Known rows, with every way that one mark hangs from another
kelu[nemeg[toged]]: [-0.59  0.24  0.97 -0.63 -0.88 -3.03  1.56  0.75 -1.20 -0.83 -0.40  0.57
  0.03  0.74  2.31  2.04  0.58  2.55  0.07  1.16  0.29 -1.85]
nemeg[kelu sodig[bilufug]]: [-0.35  1.05  2.26 -0.25  1.17 -1.63  1.98  2.49 -1.30  5.04  1.43  1.36
 -4.20 -0.61  3.02 -1.71  0.83 -2.09 -1.26  1.50  0.89 -0.58]
vanik[masiz rinu]: [-0.56 -0.52 -1.88  0.58  1.31 -0.29 -2.81 -0.88 -1.94  0.40 -3.13  0.92
  0.54  2.08  0.17 -2.26  1.27 -1.01  0.20  2.14  1.95 -1.29]
sodig[bilufug nemeg[pero toged] rinu]: [-3.01  1.48 -0.08 -1.59  1.20 -4.49  3.91  0.73  1.46  2.89  0.32  2.32
 -2.01 -0.50 -0.35  0.11  2.88  3.08  1.98  2.17  5.11 -4.07]
bilufug[sodig]: [ 1.26  0.36  1.65  0.11  1.28  0.96  0.45 -0.71 -0.70  1.24 -1.40  0.41
 -0.29 -0.52  2.20 -1.05  0.92 -0.65 -1.10  0.46  0.97 -1.40]
bilufug[sodig[nemeg[kelu pero]]]: [-0.28  1.70  1.70  0.87  0.96  1.00  2.36 -0.09 -0.49  4.76 -0.79  3.28
 -4.70  1.57  1.12 -2.82  2.32  0.96 -3.50  3.08  4.72 -2.53]
reko[nemeg[kelu pero sodig toged]]: [-1.29  1.36  0.93 -0.69 -0.54 -1.45  1.30  4.36 -0.27  5.20  0.08  3.29
 -1.20  3.19  4.93 -2.03  0.82 -0.26  0.25  2.13  1.20 -0.37]
reko[nemeg[sodig[bilufug rinu] toged]]: [-2.66  1.29  0.67 -3.01  2.13 -4.81  2.17  2.34  0.51  2.01  0.51  0.70
  0.11 -0.56  3.34 -1.20  1.76 -0.23  3.86  0.46  1.33 -2.22]
nemeg[kelu pero sodig[bilufug rinu]]: [-1.74  0.97 -0.41  0.47  0.70 -2.63  3.57  1.69  0.14  5.33  1.27  2.64
 -6.23  0.13  1.72 -2.70  1.68 -0.43 -0.29  2.32  3.23 -1.73]
sodig[rinu]: [-1.67 -0.39 -2.06  0.17  0.15 -1.01  1.20 -1.54  0.83 -1.75  0.39  0.16
 -1.04  0.07 -1.36 -0.45  0.18  0.94  1.38 -0.16  1.25 -0.84]
bilufug[sodig[nemeg[kelu pero] rinu]]: [-1.79  1.51 -0.29  0.97  1.44  0.12  3.43 -1.82  0.16  3.06 -0.34  3.51
 -5.87  1.53 -0.02 -3.10  2.33  1.91 -2.21  3.11  5.79 -3.24]
nemeg[kelu]: [ 0.42 -0.06 -0.01  0.57 -0.57  1.09  1.02  0.31 -0.80  1.22  0.93  1.28
 -1.79  1.02  1.34 -1.49 -1.01 -0.59 -1.33  0.60  0.06  0.33]
bilufug[sodig[nemeg[pero]]]: [-0.24  1.50  1.96  0.36  1.20  0.04  1.52 -0.50  0.24  3.59 -1.85  2.33
 -3.12  0.40  0.21 -1.54  2.91  1.42 -2.35  2.31  4.35 -3.21]
kelu[nemeg[sodig]]: [-0.81  0.76  1.36  0.18 -0.29 -2.89  0.70  0.92 -1.01  0.44 -1.03  0.54
 -4.14  1.05  1.58  0.80  1.93  1.09 -1.76  1.54  0.38 -1.52]
bilufug[sodig[nemeg[toged] rinu]]: [-2.23  1.44  1.13 -1.05  1.99 -2.26  2.65 -1.78  0.38  0.03 -0.43  1.55
 -1.08 -0.13  0.43  0.20  1.89  2.42  1.00  1.40  4.68 -4.42]
reko[nemeg[pero]]: [-0.58  0.69 -0.90 -0.47 -0.13  0.00 -0.05  1.60  0.82  1.97 -1.17  1.20
  0.46  1.84  1.15 -2.59  1.58  0.16  0.58  0.63  0.40  0.60]
vanik[masiz]: [ 0.04  0.51 -0.63  0.01  0.30 -0.05 -1.40 -0.27 -2.03  0.10 -1.03  1.22
 -0.09  1.84 -1.03 -1.65  1.52 -1.06  0.60 -0.07  0.33 -0.10]
sodig[bilufug nemeg[toged]]: [-1.16  1.48  2.67 -2.26  1.50 -3.60  2.45  1.25 -0.15  2.36  0.72  1.00
  0.03 -1.23  0.63  1.36  2.03  1.52  1.11  1.23  3.05 -3.05]
kelu[nemeg[sodig[bilufug]]]: [-0.48  1.22  2.44 -0.95  1.25 -4.11  2.02  1.67 -1.37  2.38 -0.56  0.42
 -4.28 -1.10  2.46  0.23  3.38  0.00 -1.46  1.72  0.81 -1.79]
kelu[nemeg[pero sodig[bilufug rinu]]]: [-2.30  0.98  0.03  0.04  0.37 -5.29  3.45  0.85  0.19  3.00 -0.60  1.85
 -6.51 -0.36  1.57 -0.86  4.38  1.94 -0.50  2.51  2.99 -3.09]

Rows
[-0.60  1.42  2.30 -0.61  0.00 -3.05  3.08  4.45 -0.64  7.63  1.35  3.08
 -3.03  0.09  4.63 -1.04  1.28 -0.47 -0.38  2.29  2.40 -1.70] => nemeg[kelu pero sodig[bilufug] toged]
[-2.02  0.62  0.44 -0.96  1.85 -3.95  2.02  0.64  0.26  1.98  0.96  0.57
 -3.49 -1.66  0.48 -0.66  2.19 -0.77  1.29  0.33  2.04 -1.88] => nemeg[sodig[bilufug rinu]]
[ 0.02  0.43 -0.07  0.38 -1.60 -0.34  2.03  2.16 -0.29  3.90  0.92  2.99
 -0.70  1.76  3.05 -0.46 -0.81  0.87 -0.29  1.81  1.78 -0.84] => nemeg[kelu pero toged]
[-2.00  0.83  1.13 -1.58  1.31 -5.03  2.63  1.74  0.37  2.57  1.02  0.77
 -1.54 -1.69  2.36  0.89  1.52  0.41  2.80  0.53  2.18 -2.89] => nemeg[sodig[bilufug rinu] toged]
[-2.59  1.00 -1.86  0.74 -0.11 -1.03  2.96 -0.87  1.22  1.64  0.34  3.10
 -5.35  2.20 -1.73 -2.00  1.46  2.72 -1.01  2.54  4.60 -1.94] => sodig[nemeg[kelu pero] rinu]
[-1.03  1.55  2.47 -0.76  0.01 -5.49  3.45  3.72 -0.81  5.39 -0.50  2.19
 -3.16 -0.17  4.30  0.95  3.37  1.48 -0.49  2.47  2.06 -3.01] => kelu[nemeg[pero sodig[bilufug] toged]]
[-2.65  1.50  0.35 -1.94  1.69 -3.93  4.47  0.11  0.02  1.99  1.87  2.32
 -2.78 -0.39  0.50 -0.37  1.25  2.25  1.27  1.65  3.93 -3.16] => sodig[bilufug nemeg[kelu toged] rinu]
[-2.55  1.29 -0.14 -1.09  2.44 -2.40  3.64 -0.96 -0.11  1.70  1.76  1.97
 -4.78 -0.50 -0.92 -2.06  1.86  1.40  0.10  1.87  3.76 -2.44] => sodig[bilufug nemeg[kelu] rinu]
[-1.19  0.74 -0.35 -1.11 -0.41 -1.01  0.57  2.65  0.75  2.27 -1.17  1.65
  2.67  1.83  2.88 -1.02  1.00  0.96  1.96  0.89  0.76 -0.50] => reko[nemeg[pero toged]]
[-2.01  0.69 -0.69  0.64 -1.14 -2.57  3.03  1.78  0.76  3.80  1.42  3.21
 -3.73  2.12  2.41 -0.74  0.32  1.18  0.76  2.18  3.10 -1.93] => nemeg[kelu pero sodig[rinu] toged]
[-2.87  1.04 -1.37 -0.02 -0.45 -2.57  3.61  0.11  1.18  2.41  0.81  3.60
 -3.27  2.26 -0.50 -0.46  0.91  3.44  0.26  2.61  4.89 -2.81] => sodig[nemeg[kelu pero toged] rinu]
[-2.22  0.90  0.59 -0.79  1.38 -5.20  2.96  0.21 -0.54  0.79 -0.34  0.55
 -5.64 -1.10  1.23 -0.18  3.48  1.15  0.13  1.31  1.83 -3.03] => kelu[nemeg[sodig[bilufug rinu]]]
[-0.99  0.89  2.02 -0.73 -0.76 -4.47  1.50  1.95 -1.10  0.98 -0.45  0.90
 -2.11  1.01  2.92  2.30  1.62  1.70 -0.50  1.73  0.56 -2.22] => kelu[nemeg[sodig toged]]
[-2.86  1.34 -0.87 -0.91  1.69 -3.25  3.24 -0.59  1.42  2.67  0.10  1.99
 -4.02 -0.81 -2.02 -1.29  3.70  2.20  0.65  1.89  4.82 -3.48] => sodig[bilufug nemeg[pero] rinu]
[-1.49  1.30  0.84 -0.44 -0.37 -2.21  1.69  1.24  0.81  2.75 -0.38  2.51
 -0.52  1.45 -0.16  1.14  1.69  3.06 -0.04  2.16  3.80 -2.46] => sodig[nemeg[pero toged]]
[-0.82  0.89 -0.47 -0.68 -0.83 -0.12  1.61  3.05  0.10  3.65 -0.05  2.70
  0.91  2.57  4.03 -2.57 -0.04  0.60  0.70  1.49  0.82 -0.07] => reko[nemeg[kelu pero toged]]
[-2.22  0.26 -0.68  0.31 -0.26 -4.05  1.61 -0.59 -0.21 -1.30 -0.59  0.67
 -5.36  0.99  0.38  0.66  2.32  2.14 -0.25  1.35  1.69 -2.20] => kelu[nemeg[sodig[rinu]]]
[-0.60  0.43  0.19  0.05 -1.54 -3.08  2.19  1.54 -0.40  1.48 -1.38  1.87
 -1.00  1.40  2.50  1.10  1.76  3.13 -0.59  2.09  1.26 -2.15] => kelu[nemeg[pero toged]]
[-0.81  0.85 -1.05  0.12 -0.30  1.12  0.75  1.86  0.12  3.24 -0.63  2.28
 -1.11  2.77  2.46 -4.07  0.62 -0.42 -0.82  1.52  0.36  0.77] => reko[nemeg[kelu pero]]
[-2.59  1.05  1.21 -1.42  0.93 -6.39  3.63  1.27 -0.61  1.37  0.28  0.90
 -3.63 -0.84  3.18  1.40  2.89  1.90  1.47  1.48  2.32 -3.72] => kelu[nemeg[sodig[bilufug rinu] toged]]
[-3.21  1.06 -1.26 -0.49 -0.24 -3.22  2.87 -0.12  1.91  0.80  0.04  2.36
 -1.42  1.39 -1.18  0.78  1.60  3.90  1.45  1.82  4.96 -3.47] => sodig[nemeg[pero toged] rinu]
[-2.70  0.74 -0.65  0.29 -1.41 -5.09  3.01  1.12  0.39  1.42 -0.66  2.23
 -4.09  1.83  2.12  1.44  2.58  3.29  0.34  2.19  3.05 -3.41] => kelu[nemeg[pero sodig[rinu] toged]]
[-2.09  1.44 -0.28  0.67  1.58 -0.76  2.73 -1.94  1.14  1.76 -1.34  2.48
 -4.18  0.40 -0.94 -2.19  3.28  2.21 -0.94  2.21  5.64 -3.89] => bilufug[sodig[nemeg[pero] rinu]]
[-1.27  1.64  1.34 -0.78  1.50 -2.21  2.33  1.00  0.44  4.36 -0.21  1.88
 -2.86 -0.80 -0.79 -1.01  3.21  1.53 -1.01  2.24  3.79 -2.24] => sodig[bilufug nemeg[pero]]
[-1.16  1.05  1.40 -0.01 -1.80 -4.13  2.11  3.02 -0.33  3.25 -1.10  1.95
 -2.91  1.53  3.20  1.77  2.39  2.44 -1.02  2.31  1.77 -2.32] => kelu[nemeg[pero sodig toged]]
[-0.88  1.00  1.68 -1.50  0.08 -1.41  0.68  3.26 -0.80  2.87  0.91  1.96
 -0.25  2.41  4.64 -1.72 -0.39 -0.65  0.72  1.07  0.03 -0.25] => reko[nemeg[kelu sodig toged]]
[-0.96  0.88  1.05  0.91 -1.18 -2.58  1.33  1.73 -0.33  3.03 -1.57  1.67
 -5.10  1.57  1.66  0.05  3.08  1.55 -2.20  2.49  1.56 -1.73] => kelu[nemeg[pero sodig]]
